In the rows, 128 means zero.
Known rows, with every step that occurs:
pamu -> ferik -> zasaf -> kodu -> lekero: [ 86  98  90  91 165  92 171 150 184 115 145  85 166 102 103 157  79 161
 110 172 137 146 102 127  90 175 139 169 106  74 135 106 135 126 119 116
 138 119 125  98 199  90  89 182 154  92 101 114  90 106  99 164 136 161
 111 158 167 137 121 139 150 107  81  76 140 142 107 138 112 160 133 161
 117 139 149 142  87 130 149 189 111 130]
tuli -> pamu -> ferik -> kodu -> lekero: [118 135 113 128 117 123 175  78 153 122 110 103 129 129 131 146  89 171
 124 194 138 170  95  73 162 132 158 154 126 103 122 143 132 159 139 120
 127 119 164 111 145  89 119 159 137 119 129  85  98  89 116 130 130 151
 133 137 163 124  80 135 135 133 109  55  98 201 120 131 111 165 123 173
 135 141 136 135  63 116 205 129 151 143]
piva -> pamu -> lekero: [142 144  79 147  71 153 129  90 163 128 115 112 138 115 100 112 129 136
 153 139 153 136 136  69 112 134 161 149 136 115 144 105 144 133 124 127
  95 112 112 150 178  97 114 124 161 135 161 126  98 117 145 101 145 143
 159 104 165  97 166  72 174 164 111 124 135 167 119 139 156 150 102 113
 151 154  90 155 157 145 141  96 144  92]
pamu -> ferik: [138 128 113 101 104 111 141 127 114 130 104  78 122 129 105 120 101 110
 115 138 147 149 148 136 129 126 140 168 101 116 159 125 130 127 132 131
 125 140 172  98 130 100 137 141 121 105  90 121  91 153  99 116  91 120
 117 150 133 156  98 164 109 137  95 148 128 163 109 117 125 139 118 124
 121  99  87 156 118 109 159 139 114 156]
zasaf -> kodu -> lekero: [ 76 151  79 114 174 110 118 114 165 113 159 156 152 135 120 157 102 150
 130 164 140 132 117 107 121 142 130 111 143 119 145 135 141 154 116  83
 123 136 124 154 186 114 106 140 163 135 148 128 109  62  96 163 173 139
 145 170 151  98 150 104 180 123 130  65 111 127 149 127 111 150 144 162
 110 157 155 126  90 163 101 151 179  99]
tuli -> pamu -> ferik -> zasaf -> kodu: [ 94  74 119 111 121 102 157  98 211 141 142  76 176 150 108 154  66 170
  98 194 117 185  98 115 122 152 180 181 131  63 120 121 112 139  96 152
 159 113 109 105 154  53  89 197 168  80 127 144 101  94 130 154 117 133
 112  70 166 146  97 176 121 120  73  90 121 152  95 141 139 136 114 129
 135 142 152 152  80  90 200 187 146 124]
ferik -> zasaf -> kodu -> lekero -> pamu -> nupuf: [ 81  95 119  97 205  87 131 106 223 139 166 130 163  91 117 208 106 173
 137 161 115 160 121 129  99 175 139 123 150 118 113  90 125 107 125  75
 163  79  93 129 215  88  81 183 180 134 172 112 144  94  98 145 173 218
 116 141 203 108 172 124 180 106  84  75 126 123 155 157 148 141 149 191
 127 180 154 121 140 160 119 156 166  84]
zasaf -> kodu: [ 87 134  88 114 151  88 118 113 172 125 153 143 164 170 107 142 103 141
 100 135 134 127 118 138 149 148 133 100 126 103 156 126 122 144  92 122
 133 121 112 132 166 119 100 143 159 102 133 143 110  75 119 163 132 127
 136 141 135 114 149 120 144 116 132 115 114  95 139 130 137 119 132 165
 125 164 146 131  88 143 112 157 187 101]
tuli -> pamu -> nupuf: [135 109 124 137 107 137 127  67 168 167 137 124 155 108 120 157 135 139
 136 162 115 177 119 118 161 143 175 155 139 100 125 123  85 121 137 141
 142 115 124 150  86  86 137 137 174 183 164 128 136 128 147  84  97 130
 129  93 148 141 102 127 125 124 112  84 110 151 105 132 152 106  86 137
 108 162 105 141 130  95 162 113 161 117]
lekero -> pamu: [129 138 154 128 133 126  74  83 155 133 123 106 112 150 111 153 118 128
 154 101 100 156 172 117 100 105 143 116 155 147  96 133 126 124 124 101
 142 138 127 125 159  84 118 132 122 121 137 114 127 120 135 123 108 143
 107 105 157 116 156 136 163 120 127 145 125 135 159 123 110 130 130 139
 110 120 114 105 152 136 161 103 148 115]
zasaf -> ferik -> pamu -> piva: [ 95 109 119  98 110  71 165  98 153 174 135  92 135 131  94 145  58 179
 136 181 164 180 124  98 108 153 182 109  64  87  91 101 115  89 128 150
 137 112 103 115 124  75 124 170 175 129 113  78 126 138 138 168  85 141
 100 152 165 121 141 175  60 143 106 123 121 119 106 154 149 148 112 114
 120  90 177 121 123  97 150  86 139  66]
ferik -> zasaf -> kodu -> lekero -> pamu: [ 59 104 131 107 199 121 131 117 217 119 167 125 135 111 123 185  99 174
 135 147 117 164 110 129  75 161 135 114 149 120 114 106 151 116 119  61
 159  77  95 121 231  95  79 165 165 121 165 130 133  83 105 169 183 192
 111 109 197  95 186 133 202 114 113  72 126 118 156 156  99 170 174 177
 133 171 184  98 132 153 150 163 151  79]
pamu -> nupuf: [149 130 103 119 136 111 125  98 144 155 135 125 131  94 110 155 127 122
 124 139 126 135 149 150 150 162 138 145 117 121 149 117  99 104 142 143
 133 116 138 140 107 126 125 150 154 157 160 101 132 135 118  90 118 157
 137 141 148 142 124 142 118 115 103 127 128 124 116 128 168 117  95 153
 118 161  86 149 144 123 107 116 143 118]
zasaf -> kodu -> lekero -> pamu -> tuli: [ 56 166  80 113 148 123  87  88 171 115 128 126 121 168 106 151 105 147
 120 143 116 167 139 103 148 141 155 113 185 134 119 110 131 146 102  68
 131 163 140 130 216  93  86 147 143 141 137 132 107  52 109 167 164 150
 125 128 202  96 169 107 166 119 130  77 118 160 201 114 143 167 111 198
  92 171 125 114  95 173 156 125 208  70]
ferik -> kodu -> lekero: [107 163 110 130 174 137 165  93 131 100 121 153 112 102 133 175 130 173
 133 171 135 112  94  97 169 153  95 104 143 144 136 143 153 142 131  92
 139 109 138 109 156 145 112 143 130 142 153  91 121  84 117 130 185 193
 145 184 135  94 128  94 146 142 151  63 119 162 152 147 113 156 151 189
 149 164 156 128  71 167 126 127 147 113]
ferik -> pamu -> tuli: [127 136 106 130  75 162 171 103 150 168 104  96 106 153 118 128  97 171
 134 142 121 164 137  82 171 149 128 136 143 123  78 108 130 132 118 144
 135 127 140  86 125 104 133 160 112 135 150 102 113 149 164 150  90 156
 100  84 198 131 131 120 106 167 119  83 129 174 181 126 160 134 139 173
 151 133 151 132 139 131 141 108 140  79]
zasaf -> ferik -> kodu -> lekero -> pamu: [ 97 158  95 109 167  54 150  97 156 119 111 140 140 113  99 190  72 170
 147 179 170 153 118 107 123 120 155  70 102 130 120 128 138  96 126  66
 142 102 122 138 167  99  88 158 151 123 136  77 134  70 100 125 142 184
 121 168 170  96 157 129 142 154 115  80 141 127 151 150  96 168 117 182
 152 130 160  73  72 154 185 129 154  91]
lekero -> pamu -> ferik: [137 129 149 116 111  96  92 100 150 123 105  63 118 159  93 144 106 113
 131 124 103 158 183 113 114  97 185 138 121 131 121 131 125 118 119 121
 143 129 156  99 165  77 115 142 106  89  98 119 113 133 122 108  87 119
  96 132 158 140 136 166 151 105 107 149 125 160 140 124 121 134 121 126
  95 112  80 129 136 116 181 115 132 141]
piva -> pamu: [167 136 138 137  81 133 139 101 154 129 138 109 135 123  88 133 111 135
 144 147 134 127 130  97 114 122 138 146 137 142 130 102 129 116 121 116
 122 108 107 115 149 111 128 131 151 121 161 106 116 127 136 104 125 124
 159  93 171 118 136  87 146 149 123 127 122 154 121 133 105 144 144 121
 139 142 115 137 165 130 158 106 150 111]
lekero -> kodu -> zasaf -> ferik -> pamu: [119 110  88  96 172  86 193  84 214 180 125  87 123 130  71 176  87 170
 109 155 175 169 142 141 122 119 173  90 102 107 124  73 128 118 145  73
 150 142 116 122 166 103  65 179 147 119 161 112 130  66 133 129 132 184
 105 106 182 146 141 198 153 114  90 118 145  86 128 161 113 121 135 180
  95 135 190 100  83 137 199 124 170  75]
tuli -> pamu: [132  99 152 141 107 134 128  81 142 136 128 123 150 137 152 123 131 135
 137 160 110 161 106 105 142 116 166 148 158 105  90 147 115 144 115 139
 134 130 122 140 101 117 134 136 149 140 154 131 134 114 145 136 102 112
 129  45 133 134 100 134 142 131 127 101 106 147 124 129 127 127 119 113
 117 140 135 103 122 116 169 123 146 128]
piva -> pamu -> lekero -> kodu: [118 134  31 136  97 174 100  62 178 127 115  87 131 125  82 136 119 141
 150 127 137 118 140  79 138 138 147 122 153 136 168  75 128 131 115  84
  75 115 126 139 191  84  85 140 158 136 167 117  91  93 115 102 157 148
 152  99 148 123 198 103 177 145 103 120 126 138 136 159 153 148  97 135
 118 153 123 159 141 158 165  96 194  94]
ferik -> kodu: [115 144 104 117 141 131 154  89 140 113 118 145 132 123 115 164  99 159
 125 136 108 113 118 105 188 136 115 100 131 132 138 124 121 124 123 118
 136 102 146 113 129 138 107 160 135  96 141  91 107  96 113 126 150 175
 137 167 123 117 128 115 103 139 146  97 125 133 140 161 141 120 128 178
 169 157 148 150  72 125 124 128 165 119]

Rows:
[112 122  70  86 135  94 206  87 221 194 117  81 123 155  82 163  69 170
 105 150 177 159 136 121 155 126 177 117 130 100 126  55  97 139 134  71
 132 175 148  95 169  97  53 185 134 130 145 103 113  80 125 126 132 187
 107  85 214 146 144 180 115 123  80  96 146 126 176 144 142 138 136 198
 108 116 171 119  85 147 211 119 171  58]	lekero -> kodu -> zasaf -> ferik -> pamu -> tuli
[111 117  90  94 175  81 165 126 211 165 133 104 134 137  99 168  95 139
  91 138 170 138 144 155 116 113 181  98 122 111 168  69 101 126 140  64
 124 174 132 142 176 120  57 165 147 127 116 130 122  65 102 111 158 171
 132 115 173 145 152 187 132 101  85 127 147  72 144 145 111 128 134 164
  91 123 158 107  72 154 184 138 165  97]	lekero -> kodu -> zasaf -> ferik
[156 167 114 126  41 165 129 105 144 141 126 107 128 143 104 135  98 139
 122 138 144 147 130  76 150 136 133 159 169 131 121  72 129 139 109 112
 108 165 131 132 155 103 113 132 138 124 144 113  95 115 140 106 124 122
 147  78 203 120 147  90 115 160 122 119 141 181 168 120 130 143 109 154
 150 115  89 145 151 154 164  95 157  95]	piva -> pamu -> tuli
[ 84  97 107  96 179  99 151 138 190 125 176 118 178 110 128 173  92 171
 110 141 117 135 106 146 110 176 137 123 138  84 138  94 127 110 110 121
 147  90  87 128 182 109  76 189 178  79 139 147 127  97 120 175 145 170
 114 101 154 109 163 137 125 115 106 105 138  95 132 153 134 119 145 158
 155 170 177 128 100 126 120 183 154  84]	ferik -> zasaf -> kodu
[118 111 159 117 176 130 119 139 164 124 118  75 108 100 122 164 120 142
 150 162 128 176 134 105  65 135 149 152 127 126  96 117 184 107 140  85
 165 107 146  93 197  83  94 160 116 133 127 105 117 133 122 131 153 173
  92 128 177 115 144 138 194 113  82  96 139 177 144 136  99 178 163 156
 117 114 128 112 150 152 193 138  97 105]	kodu -> lekero -> pamu -> ferik -> zasaf
[ 86 121   5 136 147 173 102  84 170 117 100 109 127 129 106 126 147 118
 140 120 140 120 142 119 148 145 139 106 142 118 170  87 122 145 147  83
  77 128 162 151 170 105  79 144 142 166 152 145 104 102 112 120 163 146
 104 137 105 124 206 121 153 119 108 101 146 109 137 147 183 127  76 141
 105 140 121 173 119 165 123 106 182 113]	pamu -> lekero -> kodu
[ 80 148  93 108 168  90  99  89 189 116 130 106 131 180  94 156  77 159
 125 142 130 164 154 115 109 122 160 121 142 122 142 147 140 145 116  73
 143 141 137 117 216  61 110 151 136 114 122 108  97  61 104 146 152 123
 120 165 184 112 146 128 199 113 113  89 104 152 161 116 108 156 129 174
  88 154 138 116 111 160 158 141 159 123]	zasaf -> kodu -> lekero -> pamu -> ferik
[120  92 127 103 134 124 167 166 166 123 126  73 139 102 113 148 106 140
 108 159 140 147 117 142 109 158 128 183 105  99 126 102 136 101 117 152
 146 105 149  74 155 108  95 180 118  83  95 127 121 162 127 139 115 160
  96 133 149 158 115 157 113 118  85 121 152 161  91 139 126 142 145 129
 142 109 124 166 120  98 157 180  89 147]	pamu -> ferik -> zasaf
[ 96  98  61 118 135 180 131  68 228 158 116  83 144 140 131 129 140 152
 131 153 142 151 130 110 142 124 195 135 184  87 144  95 125 176 149  86
  98 162 143 147 170 101  68 153 158 162 158 166 101  77 136 137 176 161
 114  62 144 142 149 144 182 116  97  75 121 146 129 137 154 120 105 150
  81 166 147 150 106 134 186 112 189  96]	tuli -> pamu -> lekero -> kodu -> zasaf
[114 113  98  96 184 134 153 112 206 171 140 104 113 153 128 151 135 136
 107 109 142 113 152 154 121 129 150 118 154 135 158  78 130 142 137  60
 135 156 141 126 172 130  63 150 149 126 148 138 102  69 114 121 192 179
 128 115 157 149 138 174 165  89 118 126 127 105 145 141 126 121 154 179
  84 154 142 125  88 149 167 120 175 106]	lekero -> kodu -> zasaf
[ 96 111  20 104 161 135 148 104 220 149 105  90 148 129 104 143 110 132
 117 141 187 139 150 144 123 134 172 122 118  95 174  70 113 129 151  71
  76 173 161 150 201 106  43 158 163 141 142 156 102  78 108 134 177 192
 123 148 154 144 171 148 170 135  67 104 144 102 133 146 149 141  92 142
 102 129 147 133  91 163 165 119 171  76]	pamu -> lekero -> kodu -> zasaf -> ferik
[139 117 117 126 114  61 176 109 152 164 115 103 143 121  79 145  67 173
 133 156 172 174 114 101 117 115 162 111  72  96  99 124 141  97 132 133
 134 110 112 119 119 105 125 161 141 120 146  93 150 137 142 135  78 149
 108 119 178 122 147 144 122 160  77  95 134 101 117 156 109 122 136 136
 149 101 166  84 108 115 163 120 134  84]	zasaf -> ferik -> pamu
[106 168 102 114 160  61 174 114 137 116 114 146 149  99 106 180  84 167
 123 191 186 136  95 103 141 143 131  81  85 137 136 117 133 113 128  90
 121 114 130 128 158 125  91 151 137 129 122  83 126  73 104 124 143 175
 124 178 152 108 134 115 119 158 131  56 140 121 129 148 104 174 126 173
 165 121 168  98  65 153 159 136 139 105]	zasaf -> ferik -> kodu -> lekero
[ 88  99  33 134 134 165 127  46 189 145 118  94 101 125 102 134 125 179
 139 123 122 144 135  83 150 149 156 106 128 112 141  97 131 140 150 111
 101 100 136 122 146  94 104 156 153 144 169 101 104 126 135 141 125 184
  95 107 126 123 203 138 161 127 103  87 129 127 137 163 155 129 136 157
 120 161 171 150 124 131 128  93 174  90]	ferik -> pamu -> lekero -> kodu
[113 117  67 139  99 157 136  80 165 140 116 104 127 114 104 108 137 168
 159 138 142 158 130  88 128 159 152 116 106 103 119 117 164 127 140 138
  98  98 132 102 133 109 127 159 128 132 175 102 130 152 164 159 115 165
 105 122 137 114 157 112 144 163 110  87 117 146 131 150 167 122 133 138
 148 159 145 151 154 124 130 105 135  95]	ferik -> pamu -> lekero
[146 125 125  85 148 110 147  88 200 132  89  58 112 157 100 196  85 155
 120 119 126 157 170 129 141 109 180 118 134 120 130 106 122 125 143  88
 165 143 168  62 175  76  70 165 125  67 122  99 107  97 113 136 142 196
 112 161 186 124  98 171 131 108  94 135 104 186 145 120 126 142 142 200
 116 151 108 139  97 128 211 120 151 119]	lekero -> pamu -> ferik -> kodu -> zasaf
[102 125 161  88 143 140  71  78 165 143 132  83 108 160 140 141 113 143
 150 134  85 138 174 119  94 132 149 109 149 147  95 102 117 104 113 121
 152 143 146 126 152  75 112 137 160 147 122 109  98 132 121 167 125 137
  91 142 154 111 179 160 103 114 147 169 103 158 150 112 157 163 113 101
  91 119 118 131 157 121 148  69 165 102]	lekero -> pamu -> piva
[126 100  93 101 119  93 197 113 205 172  87  81 155 101  98 137 105 155
 124 162 204 176 135 142  95 130 193 120  76  62 119  95 156  99 155 102
 144 150 131 112 175 119  86 183 150 117 152 116 128 123 151 159 119 189
 128 125 192 120 126 157 156 158  76  92 143 129 135 140 127 124 133 153
 128 130 185 119 126 118 164 124 122  57]	kodu -> zasaf -> ferik -> pamu -> lekero
[100  93 110  91 157  88 120 122 199 113 127  60 142 157  87 183  70 154
 116 134  99 161 163 128 118 133 169 135 140  88 123 110 117 102 113 104
 159 102 122  95 201  61  74 189 151  72 112 129 109 108 114 155 105 160
  80 108 172 127 160 178 147 104  87 122 129 142 133 139 130 135 155 157
 129 139 137 134 122 130 183 162 140 108]	lekero -> pamu -> ferik -> zasaf -> kodu
[154 109 131  82 134  56 218 118 205 207 120  90 159  81  81 176 105 152
 121 172 195 168 142 158 112 137 190 125  74  84 122  95 134  86 164 121
 157 146 134 100 146 114  91 172 158 132 167  93 154 119 131 111 110 190
 136 146 217 139  87 168 120 135  66 109 135 119 110 143 135 127 122 172
 125 137 157 111 115 101 176 123 129  66]	kodu -> zasaf -> ferik -> pamu -> nupuf
[ 93 144 152 106 176 160  80  81 164 130 140 113  81 121 146 137 118 145
 162 153 111 147 154 104  79 136 142 122 164 158  87 122 143 132 138  80
 146 159 135 155 174  86 116 113 162 170 133  83 113 114 114 163 165 148
 110 162 176  93 170 139 159 128 160 111 119 184 158 122 134 209 122 125
  89 132 125 105 162 147 153  80 153  84]	kodu -> lekero -> pamu -> piva
[ 91 113  32 115 165 182 122 106 211 146 104  92 140 117 120 132 141 133
 120 118 148 113 145 142 134 138 165 132 150 115 166  66 132 163 149  74
  85 169 154 149 196 131  58 159 148 145 153 146 103  93 116 148 193 179
 123 133 142 138 168 145 180 104  95 117 132 123 139 130 159 137 123 166
  97 153 130 163 110 163 152 120 175  96]	pamu -> lekero -> kodu -> zasaf
[124 107  76  88 167  72 199  62 229 203 134  75 137 112  72 186 105 180
 106 153 159 159 150 141 130 148 181 112 109 100 160  61 106  98 157  80
 144 142 129 121 150  94  55 186 161 150 183  97 141  89 121 113 134 206
 126 122 213 158 133 199 135 119  64 101 130  86 133 160 133 105 120 201
  98 144 155 122  92 145 179 115 177  79]	lekero -> kodu -> zasaf -> ferik -> pamu -> nupuf
[137 145 137 108 173 121  87  79 158 141 131 129 107  94 121 173 149 134
 168 140 129 164 146 122 108 136 140 122 140 161 111 114 140 120 148  75
 151 124 135 137 163  89 113 113 154 190 175  87 149 127 101 107 151 175
 136 145 192 104 148 104 186 109 113  72 121 171 160 113 126 160 122 157
  91 156  93 109 170 173 143  94 152 102]	kodu -> lekero -> pamu -> nupuf
[ 94 174 101 114 143  86 156  94 148 101  86 139 129 115  90 187  65 170
 125 182 160 170 107  78 149 146 149  78 125 123 110  99 125 112 127  67
 129 147 152 120 199 103  69 157 135 133 120  89 111  78  96 129 144 179
 121 166 195 105 151 113 118 171 117  74 145 158 193 141 124 172 108 195
 142 104 143  90  70 178 183 106 173  63]	zasaf -> ferik -> kodu -> lekero -> pamu -> tuli
[142 124  32 104 112 123 151  91 224 158 106  70 149 133  69 150 115 138
 147 151 194 139 140 111 116 119 203 121 141  95 175  46 130 124 139  62
  89 157 117 147 220  84  45 155 185 110 165 128 110  71 123 111 157 173
 150 107 195 119 180 112 168 135  70 124 146 115 128 152 136 147  98 154
 113 138 135 151 120 160 188  97 174  77]	piva -> pamu -> lekero -> kodu -> zasaf -> ferik
[ 99 170 125 124 127 164  98  96 139 121  98 117  87 147 135 139 123 138
 158 154 121 164 148  90 121 120 120 137 181 168  89 111 149 159 130  63
 135 155 149 119 193 114 106 120 122 162 137 115 116 100 117 132 161 159
 111 118 200 100 173  95 179 136 138  87 137 193 221 106 123 190 124 162
  96 127 105  97 155 184 175 108 155  79]	kodu -> lekero -> pamu -> tuli
[ 90 153 125  93 192 143 123  45 163 115 140 128  91 121 136 185  99 168
 161 162  83 142 134  85 138 165 132  79 166 170 105 109 130 130 132  72
 135 124 135 126 169  94 105 143 166 154 134  74 105  82 117 157 188 186
 122 201 161  78 154 114 116 134 165  99  99 174 155 136 129 196 139 180
 122 165 144 131 103 160 142  75 180  91]	ferik -> kodu -> lekero -> pamu -> piva
[133  84 150 104 137 113 117 123 173 125 104  53 125 132 101 162  90 140
 132 129 106 171 161 129  81 128 167 155 129 103 102 108 130 107 122 130
 161 111 136  67 173  73  94 172 115  78 109 110 125 156 128 133 105 161
  84  95 155 140 150 177 150 115  71 141 143 159 129 132 124 154 156 130
 122 123 120 130 153 104 194 140 108 127]	lekero -> pamu -> ferik -> zasaf
